Each row was made from one small tree. The marks that hang from a mark follow it in brackets, in alphabetical order. Every link used is in the known rows. Write each row's tree.
Known rows:
F{T{R{B W{N}}}}: [ 0.40 -0.18  1.28 -0.20  0.48  0.49  0.03  0.76  0.54 -1.05  0.80 -0.26
  1.52 -0.92 -2.46  0.91  0.23 -1.82 -0.62 -0.11 -3.06  0.47 -0.68  0.69
 -0.74]
T{F{N R}}: [-0.34  1.44  2.45 -1.53 -0.17 -1.42  0.41  1.70  0.19 -0.41 -0.79  2.21
 -0.40  1.25 -1.92  0.04  0.86 -2.52 -0.19  0.62  2.05  0.55 -0.31 -1.18
  0.31]
T{F R{B}}: [-0.67 -0.51  0.39 -0.45  3.01 -1.32 -0.22  0.13  2.17 -2.17  1.44  0.00
 -0.61  0.63 -1.80 -0.08  0.89 -1.38  1.50 -0.46 -0.04 -0.17 -0.15 -0.22
  0.05]
C{N{T{F} W} R{B}}: [-0.18 -0.31  2.34 -0.89  0.37 -1.78  0.04 -0.49  1.90 -0.04  0.64 -2.26
  3.28 -0.65 -1.97 -1.34  2.00 -2.22  0.36 -0.15 -3.74  0.56 -0.18 -1.49
 -0.65]
F{N{B R{C W} T}}: [-0.66  2.46  2.03 -5.54 -0.48 -1.62  0.34  2.01 -0.01 -0.18 -0.26 -0.33
  1.46 -0.09 -1.06  1.49 -0.04  1.14 -0.31 -2.10 -2.74  1.51  1.13  0.31
 -2.60]
C{R{F{N} W}}: [-2.07  0.75  2.88 -1.50  0.89 -0.86  1.60  1.35 -0.05 -0.10 -0.31  0.00
  0.66 -0.90 -0.51  2.55 -0.10 -2.08 -2.55  0.24 -1.77  0.56 -1.67 -1.37
 -0.47]
C{R{F{T} W}}: [-1.93  0.29  1.09 -0.78  0.43 -0.33  1.78  1.19 -0.37 -0.04  0.13  0.01
  1.71 -0.94 -0.12  2.29 -0.41 -2.56 -1.47  1.50 -2.52  0.81 -2.28 -0.59
  0.11]
W{N{B F R}}: [ 0.95  1.02  0.63 -0.73  0.22 -0.57 -0.04  1.39  2.41  0.87  2.83 -0.90
 -0.63  1.14 -2.70  2.44  1.08  0.50  1.34 -1.93 -0.94 -0.44  1.17 -1.02
 -1.08]
W{N{B T}}: [ 0.69  1.13 -0.28 -0.29 -0.52 -0.08 -0.80 -0.81  0.73  1.15  0.94  0.05
  0.32 -0.05 -1.41 -0.33  0.52  1.44 -1.20 -2.14 -2.09  0.77  2.39 -0.96
 -0.80]
W{N{B T{R}}}: [ 1.55  1.21 -0.31 -0.94  0.45 -0.47 -0.36 -0.22  1.74  0.42  1.13 -0.22
 -0.71  0.72 -1.60 -0.68  0.65  1.15 -1.02 -2.42 -2.63  0.80  2.81 -0.21
 -1.34]
T{F{N{B}} R{W}}: [ 0.49 -0.21  0.79 -3.30  1.38 -2.17  0.71  2.77 -0.03 -1.60  0.41  0.35
  0.38  0.84 -2.85  1.95  0.65 -2.19  0.86 -2.13 -0.48 -0.45  0.36 -0.08
 -1.04]
R{B}: [-1.50 -0.15  0.30  0.47  1.16  0.39 -0.71 -1.62  0.95 -1.07  1.17 -0.38
  1.03 -0.34 -1.25  0.07  0.25 -0.13 -0.16 -0.32 -0.64  0.12 -0.24 -0.70
  0.31]
N{B F{R{C W}}}: [-0.76  0.44 -0.85 -2.41  0.27 -0.01  0.88  1.85  0.74 -0.73  1.39  0.36
  1.17  0.82 -2.65  3.40  0.90 -0.08  0.42 -0.08 -0.29  0.39  0.21 -1.54
 -1.37]
F{N{W} R{B C} T}: [-0.37  3.16  2.84 -3.56 -2.93  0.09 -0.61  1.15  0.84 -0.42 -1.40  1.39
  3.60 -0.29 -1.81  1.18  0.46 -3.04 -0.64  0.40 -2.00  1.00 -0.09  0.37
  0.09]
R{C{N{B}} W}: [-0.25 -0.98 -0.40 -2.24 -0.80 -0.30  0.21  1.02 -0.63  0.07 -0.35 -2.12
  2.76 -1.77 -2.10  1.21  1.29  0.95  0.05 -2.07 -2.63  0.37  0.44 -0.74
 -2.81]
R{C}: [-0.40  0.70 -0.03 -1.24 -0.32 -0.11 -0.46  0.45  0.64  0.35 -0.66 -0.37
 -0.14 -1.12  0.99  0.39  0.56  1.33  0.39  0.09 -0.54  0.63  0.48  0.75
 -0.89]
F{R{B C{N} W} T}: [-1.52  0.31  1.78 -1.65 -1.34  0.60  0.52  0.59 -0.14 -0.93 -0.84 -0.08
  3.86 -1.27 -3.37  0.08  1.03 -1.97 -1.05  1.31 -2.51  2.04 -1.46 -0.93
 -1.70]
F{N{B} T{R{C W}}}: [-0.04  1.50  0.60 -4.83 -1.63 -1.60  0.52  2.56 -0.06 -0.67 -0.92  0.30
  2.00 -0.08 -1.51  2.29  0.16 -2.09  0.14 -1.96 -3.24  0.60  1.03  2.34
 -1.40]
R{B C{N{T}} F W}: [-4.45  0.37  1.93 -2.08  0.24 -0.34 -0.39 -1.21 -0.25 -0.39 -0.17 -0.85
  2.46 -3.17 -0.79  0.81  0.51  1.13 -3.08 -1.80 -3.45  1.84 -0.20 -2.08
 -1.57]
N{B T{F R} W}: [ 2.22  0.91 -1.31 -3.38  0.52 -1.67 -0.35  1.24  0.92 -0.91  1.10 -0.08
  1.78  1.34 -1.15  0.20  0.46 -0.59  1.63 -2.38 -1.92 -0.34  2.21 -0.08
 -0.19]
W{N{F R}}: [ 0.99  0.87  2.29  0.22  0.18 -0.45  0.03  1.69  2.15  1.14  1.89 -0.65
 -1.63  0.47 -1.43  1.80  0.92  0.35  0.87 -0.35 -0.48 -0.16  0.07 -0.53
 -0.97]
C{R{B F{N{W} T}}}: [-2.40  2.03  2.70 -1.75 -0.78 -0.88  0.23 -0.10  1.56 -0.22  0.30  0.10
  2.92 -0.58 -0.78  2.15 -0.01 -3.98 -1.42 -0.20 -3.24  0.32 -1.02 -0.40
  1.37]
N{B F R{W} T}: [-0.50  0.65  0.22 -3.50  0.85 -1.27  1.11  1.75  0.29 -0.64  2.55 -0.65
  1.14  1.38 -1.64  2.79 -0.08  0.68  0.95 -1.26 -1.93  0.54  0.40 -0.71
 -1.50]

Write each row's tree:
[ 1.34  1.82 -0.02 -3.99 -0.68 -1.20  0.09  1.74  1.42  0.10  2.50 -0.81
  1.98  1.95 -0.97  2.42  0.05  0.19  2.09 -2.10 -2.26 -0.41  1.46 -0.28
 -0.54]  N{B F R T W}
[ 1.60 -0.01  1.05 -0.56 -0.54  0.07  0.56  1.99 -0.12 -0.25 -0.24  0.05
  0.68 -0.62 -1.43  0.82  0.05 -1.80 -0.43  0.18 -2.46  0.50 -0.45  1.25
 -1.02]  F{T{R{W{N}}}}
[ 1.12  0.78  0.79 -3.51 -1.89 -1.88  0.35  1.30  1.25  0.73  1.55 -2.10
  2.66  1.36 -2.01  0.69  1.18 -0.47  1.39 -2.92 -3.15 -0.27  1.73 -0.75
 -1.43]  C{N{B F R T W}}
[-0.25  2.36  3.03 -3.48 -0.79 -1.37  0.20  2.04  1.16  0.27 -0.92 -0.33
 -0.60 -0.08  0.04  0.83  0.26  0.37  0.45 -0.93 -0.85  0.69  0.30  1.01
 -1.66]  F{N{R{C}}}
[-0.06 -0.28 -1.41 -2.45 -0.40 -1.32  0.96  1.88  0.53 -1.00  1.91  0.15
  1.54  1.33 -1.96  3.54  0.26 -2.56  1.47 -1.10 -2.05 -0.49  0.42  1.34
 -0.11]  N{B F{T{R{W}}}}
[-2.58  1.79  2.34 -1.75 -0.49 -0.08 -1.09 -0.71  0.51 -0.46  0.39  0.67
  2.19 -0.99 -0.89  2.24 -0.39 -1.49 -2.09 -2.48 -1.16 -0.46  0.08 -1.68
  1.38]  R{B F{N{W}}}
[-0.21  0.59 -0.47 -2.29  0.66 -1.24  0.67  1.43  2.05 -0.36  2.85 -0.88
  0.05  2.10 -1.88  2.69  0.40 -0.11  2.51 -1.52 -0.42 -0.57  0.58 -0.29
 -0.58]  N{B F R}
[ 0.10  0.82 -0.18 -3.34 -2.52 -1.62 -0.76  0.52  1.01  1.26  0.25 -1.67
  2.49 -0.47 -0.50  1.09  1.72  0.53  0.65 -2.66 -3.27  0.20  2.39  0.14
 -1.25]  R{C{N{B F T W}}}
[-0.55 -0.02 -0.52 -1.61 -1.42 -1.42  0.08 -1.08  0.04  0.54  0.08 -1.04
  1.88  0.44 -1.60 -1.70  0.94  0.20 -0.83 -2.53 -2.62  0.96  2.14 -0.68
 -1.21]  C{N{B T}}
[ 0.90  0.79  0.48 -2.76 -1.11 -1.66 -0.80  1.72 -0.05 -0.03  0.33  0.36
  2.10  0.56 -1.86  2.02  0.80 -1.98  1.55 -2.45  0.10 -1.30  0.96 -0.52
  0.56]  T{F{N{B W}}}
[-2.48  0.81  0.85 -2.73 -0.28 -0.58  0.47  0.96 -1.45 -0.40  0.25  0.98
  1.69 -0.66 -1.67  3.38 -0.69 -0.93 -2.40 -2.79 -0.90 -0.02 -0.11 -1.88
 -0.09]  R{F{N{B}} W}
[-0.10  1.32  1.73 -2.15  1.20 -1.96  0.33  1.15  0.56 -0.32  0.62  0.41
 -0.65  0.87  0.09 -0.95  0.09  0.35  1.36  0.22 -0.11  1.13  0.01 -0.14
 -0.65]  N{R T{F}}
[-1.82 -0.25  2.49 -0.92 -0.45 -0.77  0.88 -0.37  0.38 -0.59  0.78 -0.08
  1.84  0.21 -2.93 -0.16  1.31 -1.42 -1.93  0.23 -1.80  1.44 -0.26 -2.25
 -1.17]  C{N{F{R{B W}} T}}
[-1.23 -0.07 -0.31 -3.00  0.66 -0.96  0.79  1.38  0.68 -0.81 -0.04 -1.32
  0.94 -1.06 -1.60  1.47  0.72  0.33 -1.13 -2.87 -2.79  0.61  0.73 -0.93
 -2.31]  T{R{C{N{B}} F W}}
[-2.05 -0.62  0.23 -1.52 -0.77 -1.16  1.94  0.65 -0.06  0.18  0.41 -1.64
  3.57 -0.57 -2.58  1.68  0.72 -3.07 -1.29 -1.02 -4.10  0.72 -1.04 -1.50
 -0.96]  C{N{B} R{F{T} W}}
[-1.02 -0.60  1.12 -0.13  2.22  0.37  0.44  0.73 -0.04 -2.08  1.10  0.94
  1.53  0.13 -3.49  0.75  0.68 -1.56  0.09  1.46  1.16  0.55 -2.06 -2.86
 -0.34]  T{F{R{B W}}}
[-1.20  0.24  1.02 -2.61  2.54 -1.47 -0.28  0.65  0.89 -1.81  0.56 -0.02
  0.28 -1.09 -0.52  0.17  0.70  0.56  0.17 -0.18 -2.01  1.41  0.18  0.13
 -1.48]  N{T{F R{B C W}}}
[ 1.60  2.20  1.75 -4.13 -0.16 -1.36 -0.50  2.40  0.85  0.19 -0.03 -0.65
  1.03 -0.47  0.83  0.13  0.49  1.11  2.30 -0.16 -1.43  0.66  0.43  0.27
 -1.27]  N{R{C} T{F} W}
[-0.94  0.25  1.69 -2.32  1.98  0.62  0.15  1.14  0.89 -1.52  1.12 -1.65
  1.53 -1.35 -1.51  1.61  0.17  1.47  0.95  0.07 -1.82  0.81 -1.48 -0.58
 -2.46]  N{R{B C W}}
[-0.08  0.57  2.82 -2.36 -1.04 -1.32 -0.13  0.36  1.74  0.10  1.63 -2.03
  2.57  0.25 -1.83  0.22  1.21 -0.80  0.69 -1.60 -3.04  0.12  0.44 -0.83
 -1.06]  C{N{F R{B} T W}}
[ 1.56  2.50  3.04 -3.82 -3.16 -1.06  0.14  2.85 -0.17  0.46 -0.97  0.21
  2.67  0.48 -0.58  1.41 -0.43 -2.91  0.97 -0.62 -2.04 -0.24 -0.26  1.81
  0.00]  F{N{R W} T}
[ 1.19 -0.58  1.78  1.07  1.48  0.66  0.98  1.45  0.63  0.61  0.61 -1.64
  0.47 -1.26 -1.80  1.29  0.88 -0.57 -0.97  1.25 -2.33  0.34 -1.37 -1.18
 -1.85]  C{R{W{N}}}
[-0.46  0.99  1.35 -1.88 -1.00 -1.47  0.86  2.02  1.08  0.21  1.32  0.17
  0.14  1.33 -0.19  2.18  0.09 -1.93  2.21  0.78 -0.78  0.15 -0.83  1.50
  0.35]  N{F{T} R}
[-0.17  0.53  0.11 -2.63 -2.37  0.07  1.09  1.74 -0.76 -0.21 -1.09 -0.13
  3.72 -0.34 -3.26  0.49  0.97 -1.70 -0.42  0.34 -2.35  1.66 -0.43 -0.64
 -2.06]  F{R{C{N{B}} W} T}
[-1.69  1.65  0.29 -2.12  0.05  0.31 -0.60  0.38 -0.38  0.94  0.42  0.25
  0.93 -2.43 -0.45  2.53  0.07  2.55 -2.82 -2.37 -2.72  1.36  1.19 -2.03
 -1.65]  R{C F W{N{B T}}}
[-1.45  1.44  0.81 -0.82  0.89  0.91 -0.21 -0.53  1.87 -1.25  0.23  0.50
  0.73 -0.16 -1.73 -0.33  0.64  0.30 -0.65  1.27 -0.20  1.39 -0.22 -1.46
 -0.95]  F{R{B C}}
[ 0.64 -0.28  0.18 -0.71  0.67 -0.25 -0.35  0.90 -0.99  0.31  1.19  0.07
  1.25 -0.83 -2.46  1.31  0.67  0.71 -0.62 -1.52 -1.49  0.50  0.61 -1.81
 -1.29]  R{W{N{B T{F}}}}
[-1.29  1.16  0.78 -0.24 -0.53  0.72  0.31 -0.58  0.68 -1.26  0.29  1.57
  2.16  0.81 -2.36 -0.44  0.01 -2.61 -0.56  1.87 -0.72  1.36 -1.03 -0.62
  0.82]  F{R{B} T}
[-0.80  0.16  0.41 -2.17  0.46 -0.09  0.14  0.91  0.59 -1.63  0.02 -0.36
  1.90 -1.26 -0.92  1.31  0.17 -1.23  0.31  0.41 -3.15  1.07 -0.68  1.78
 -1.09]  F{T{R{B C W}}}
[-0.22  2.28  3.03 -3.06 -2.33 -1.61  0.59  2.00  0.04  0.31 -0.90  0.79
  0.95  0.73 -0.47  0.74 -0.41 -2.53  0.43 -0.18 -1.32  0.66 -0.33  1.94
 -0.08]  F{N{R} T}
[ 1.28  1.78  2.45 -0.64  0.07 -0.24 -0.21  0.58  1.17  1.07  0.68 -0.28
 -0.99 -0.03 -0.57 -1.05  0.20  1.63 -0.75 -0.51 -1.78  1.32  0.90 -0.50
 -1.57]  W{N{R T}}
